Each row was made from one path, in order. Every step used is in the known rows, and no mark comes twice. Write each row's path.
Known rows:
T/S/L/H: [-0.06 -0.78 -0.21  0.10 -0.15 -0.60 -0.11  0.23  0.00 -0.27  0.00  0.00
 -0.13 -0.32 -0.07  0.00 -0.27  0.13  0.19 -0.17 -0.28]
R/H/V/S/T: [-0.46  0.12  0.03 -0.01 -0.10 -0.67  0.40 -0.11 -0.31 -0.09 -0.11 -0.20
 -0.24  0.27  0.23 -0.29 -0.07  0.56  0.71 -0.32 -0.36]
T/S: [-0.02 -0.19 -0.13  0.11 -0.22 -0.41 -0.27  0.16  0.18  0.00 -0.13 -0.02
 -0.29 -0.23 -0.09 -0.24 -0.03  0.03  0.12  0.07 -0.13]
S/T/H/V: [-0.57 -0.01 -0.23  0.06 -0.17 -0.63  0.04 -0.17 -0.40 -0.01  0.09 -0.37
 -0.22 -0.07  0.35 -0.24  0.12  0.27  0.31 -0.16 -0.21]
H/R/S/K: [-0.44 -0.25 -0.39 -0.08  0.23 -0.42  0.18 -0.13 -0.11 -0.01 -0.17 -0.13
 -0.32  0.10 -0.31 -0.34  0.19  0.30  0.52 -0.24 -0.04]
L/H/V/S/T: [-0.22 -0.02  0.00 -0.03 -0.10 -0.66  0.48 -0.06 -0.26 -0.08  0.14 -0.21
  0.00  0.27  0.33  0.05 -0.23  0.68  0.51 -0.31 -0.39]
T/H/V/S: [ 0.00 -0.09  0.12  0.07 -0.17 -0.41  0.21 -0.12 -0.18  0.15 -0.24 -0.40
 -0.10  0.08  0.32 -0.05  0.04  0.50  0.20 -0.02 -0.28]
T/H/R: [-0.42 -0.17 -0.10  0.02 -0.20 -0.51  0.03 -0.09 -0.22  0.11  0.06 -0.39
 -0.18 -0.19 -0.01 -0.23  0.12  0.21  0.20  0.15 -0.09]
L/H/R/S: [-0.38 -0.22 -0.21 -0.13  0.02 -0.59  0.22 -0.09 -0.06 -0.14  0.31 -0.11
 -0.26 -0.23 -0.22 -0.21 -0.20  0.49  0.55 -0.10 -0.15]
S/L: [-0.12 -0.25 -0.17  0.10 -0.23 -0.43  0.00  0.16  0.16 -0.28 -0.35 -0.19
  0.01  0.02 -0.12  0.00  0.07  0.12  0.05 -0.17 -0.09]
R/S/L/H: [-0.14 -0.54 -0.23 -0.03 -0.02 -0.59  0.10  0.07  0.06 -0.44 -0.05 -0.08
 -0.12 -0.33 -0.22 -0.01 -0.25  0.38  0.40 -0.38 -0.24]
V/H/R: [-0.23 -0.01 -0.04  0.00 -0.24 -0.47  0.07  0.08 -0.26 -0.05  0.05 -0.36
 -0.12  0.19 -0.20  0.00 -0.05  0.32  0.19  0.09 -0.05]
R/H/V: [-0.21  0.03 -0.15  0.00 -0.17 -0.48  0.15 -0.06 -0.01 -0.04 -0.16 -0.17
 -0.31  0.06  0.02 -0.43  0.13  0.37  0.58 -0.11 -0.13]
T/S/L/H/R: [-0.36 -0.80 -0.33  0.08 -0.04 -0.70  0.01  0.08 -0.27 -0.28  0.21  0.01
 -0.20 -0.21 -0.10 -0.08 -0.24  0.20  0.21 -0.03 -0.23]
V/H/R/S/L: [-0.48 -0.38 -0.24 -0.02 -0.01 -0.60  0.07 -0.01 -0.42 -0.47 -0.05 -0.22
 -0.26  0.02 -0.31  0.01 -0.15  0.32  0.26 -0.19 -0.14]
V/S/K/H: [ 0.24 -0.39  0.07  0.09 -0.11 -0.41  0.24  0.07  0.21  0.22 -0.61 -0.41
  0.11  0.59 -0.26 -0.05 -0.01  0.57  0.49 -0.14 -0.25]
S/K/H/V: [ 0.01 -0.35 -0.32  0.10 -0.05 -0.43  0.09 -0.09  0.02  0.14 -0.44 -0.34
 -0.12  0.60 -0.12 -0.29  0.20  0.46  0.51 -0.11 -0.12]
S/T/H/R: [-0.84 -0.08 -0.18 -0.01 -0.16 -0.71  0.04 -0.15 -0.45  0.02  0.26 -0.39
 -0.18 -0.19  0.10 -0.26  0.07  0.20  0.32 -0.04 -0.17]
K/H: [ 0.05 -0.12 -0.07  0.09 -0.37 -0.49 -0.10  0.09  0.34  0.05 -0.29 -0.36
 -0.02  0.17 -0.30 -0.20 -0.08  0.36  0.35  0.12 -0.12]
R/H/V/S: [-0.06  0.04  0.12  0.01 -0.12 -0.47  0.38 -0.06 -0.07  0.01 -0.30 -0.18
 -0.21  0.23  0.11 -0.27 -0.02  0.58  0.60 -0.14 -0.26]

Which path is each row?
[-0.10 -0.70 -0.37  0.12 -0.07 -0.63 -0.01  0.05 -0.21 -0.31  0.04  0.05
 -0.27 -0.10  0.14 -0.06 -0.18  0.25  0.20 -0.17 -0.26]  T/S/L/H/V
[-0.81 -0.11 -0.34 -0.04 -0.04 -0.83  0.05 -0.21 -0.23 -0.17  0.13 -0.24
 -0.36  0.06 -0.34 -0.41 -0.20  0.47  0.63 -0.04 -0.20]  K/H/R/S/T
[-0.36 -0.48 -0.34 -0.14  0.27 -0.55  0.33 -0.13 -0.16 -0.02  0.11 -0.15
 -0.23 -0.02 -0.29 -0.26  0.00  0.47  0.70 -0.32 -0.14]  L/H/R/S/K
[-0.22 -0.18 -0.14 -0.05 -0.16 -0.53  0.24  0.01  0.00  0.00  0.26 -0.20
 -0.01 -0.01 -0.12 -0.12 -0.10  0.42  0.35  0.03 -0.12]  L/H/R
[-0.86  0.12 -0.32 -0.11  0.03 -0.67  0.11 -0.16 -0.28 -0.23  0.21 -0.12
 -0.38 -0.10 -0.13 -0.34 -0.05  0.29  0.48 -0.17 -0.13]  H/R/S/T
[-0.66 -0.53 -0.30 -0.01  0.03 -0.64  0.00 -0.16 -0.37 -0.30 -0.04 -0.25
 -0.33 -0.40 -0.12 -0.22  0.00  0.24  0.28 -0.13 -0.16]  T/H/R/S/L
[ 0.12 -0.12 -0.07  0.06  0.05 -0.26  0.41 -0.05 -0.05  0.16 -0.52 -0.24
 -0.05  0.62  0.14 -0.05  0.21  0.47  0.33 -0.30 -0.17]  H/V/S/K
[-0.13 -0.37 -0.42  0.02  0.14 -0.49  0.09 -0.20 -0.01  0.00 -0.40 -0.25
 -0.35  0.40 -0.26 -0.40  0.11  0.54  0.69 -0.22 -0.13]  R/S/K/H/V
[-0.48 -0.51 -0.36  0.03 -0.04 -0.71  0.01 -0.14 -0.12 -0.35 -0.19 -0.19
 -0.28  0.09 -0.43 -0.23 -0.15  0.43  0.43 -0.02 -0.14]  K/H/R/S/L
[-0.30  0.24 -0.01  0.03 -0.13 -0.55  0.32 -0.09 -0.19 -0.07 -0.15 -0.21
 -0.10  0.39  0.29 -0.05 -0.02  0.46  0.31 -0.23 -0.28]  H/V/S/T
[-0.24  0.03 -0.04  0.10 -0.21 -0.69  0.26 -0.14 -0.16 -0.01 -0.22 -0.33
 -0.07  0.59  0.13 -0.10 -0.17  0.67  0.48 -0.08 -0.36]  K/H/V/S/T
[-0.68 -0.09  0.07 -0.01 -0.13 -0.70  0.30 -0.16 -0.49  0.08  0.12 -0.41
 -0.08  0.00  0.21 -0.11 -0.08  0.43  0.30 -0.07 -0.31]  V/S/T/H/R
[-0.38 -0.04 -0.12 -0.08 -0.04 -0.52  0.05 -0.03 -0.27 -0.19  0.07 -0.25
 -0.32 -0.04 -0.33 -0.13 -0.16  0.39  0.35 -0.05 -0.09]  V/H/R/S
[-0.78  0.07 -0.19 -0.10 -0.02 -0.72  0.09 -0.08 -0.53 -0.31  0.28 -0.25
 -0.34  0.00 -0.19 -0.16 -0.22  0.38  0.46 -0.22 -0.18]  V/H/R/S/T
[-0.55 -0.22 -0.19 -0.06 -0.02 -0.57 -0.01 -0.20 -0.25 -0.03  0.11 -0.28
 -0.39 -0.43 -0.10 -0.35  0.01  0.30  0.36  0.03 -0.13]  T/H/R/S
[-0.36 -0.53 -0.26  0.01 -0.10 -0.62  0.26  0.04 -0.14 -0.26  0.14 -0.17
  0.03  0.00 -0.12  0.04 -0.11  0.33  0.27 -0.14 -0.16]  S/L/H/R
[-0.40 -0.16 -0.26 -0.02 -0.10 -0.62  0.00 -0.15  0.01 -0.09 -0.05 -0.23
 -0.34  0.07 -0.44 -0.38 -0.13  0.48  0.53  0.14 -0.11]  K/H/R/S
[-0.08 -0.44 -0.31  0.06 -0.11 -0.54  0.21  0.02 -0.10 -0.31 -0.04 -0.16
 -0.04  0.13  0.13  0.05 -0.03  0.40  0.24 -0.27 -0.20]  S/L/H/V
[-0.17 -0.50  0.01 -0.01 -0.07 -0.63  0.48  0.04 -0.17 -0.23 -0.01 -0.19
  0.14  0.20 -0.02  0.20 -0.26  0.56  0.27 -0.17 -0.29]  V/S/L/H/R
[-0.02 -0.18 -0.06  0.10 -0.13 -0.42  0.29  0.00 -0.07 -0.23 -0.47 -0.16
 -0.03  0.44  0.21  0.13  0.01  0.42  0.08 -0.21 -0.23]  H/V/S/L
[-0.53 -0.32 -0.35 -0.04  0.06 -0.57  0.08 -0.09 -0.14 -0.39 -0.12 -0.07
 -0.30 -0.09 -0.26 -0.18  0.00  0.23  0.26 -0.16 -0.08]  H/R/S/L
[-0.34 -0.07  0.18  0.03 -0.21 -0.61  0.14  0.00 -0.23  0.05 -0.10 -0.42
 -0.02 -0.14  0.21 -0.03 -0.11  0.39  0.31 -0.21 -0.37]  V/S/T/H
[ 0.20 -0.09  0.08  0.00 -0.14 -0.45  0.44 -0.01  0.01  0.04 -0.05 -0.21
  0.03  0.26  0.22  0.10 -0.17  0.67  0.37 -0.13 -0.31]  L/H/V/S
[-0.38 -0.32 -0.25 -0.09  0.18 -0.46  0.15 -0.05 -0.37 -0.08 -0.10 -0.28
 -0.29  0.20 -0.36 -0.14  0.03  0.39  0.51 -0.28 -0.06]  V/H/R/S/K
[-0.56 -0.47 -0.31 -0.07  0.22 -0.49  0.09 -0.20 -0.33  0.08 -0.08 -0.33
 -0.36 -0.20 -0.15 -0.37  0.21  0.30  0.54 -0.21 -0.11]  T/H/R/S/K
[-0.26 -0.42 -0.32  0.05 -0.05 -0.50  0.14 -0.05 -0.02  0.17 -0.26 -0.37
 -0.08  0.52 -0.37 -0.30  0.17  0.39  0.51  0.03 -0.08]  S/K/H/R
[-0.02 -0.50 -0.14  0.04 -0.19 -0.55  0.13  0.18  0.13 -0.29 -0.08 -0.19
  0.10 -0.09 -0.09  0.13 -0.14  0.28  0.26 -0.26 -0.21]  S/L/H
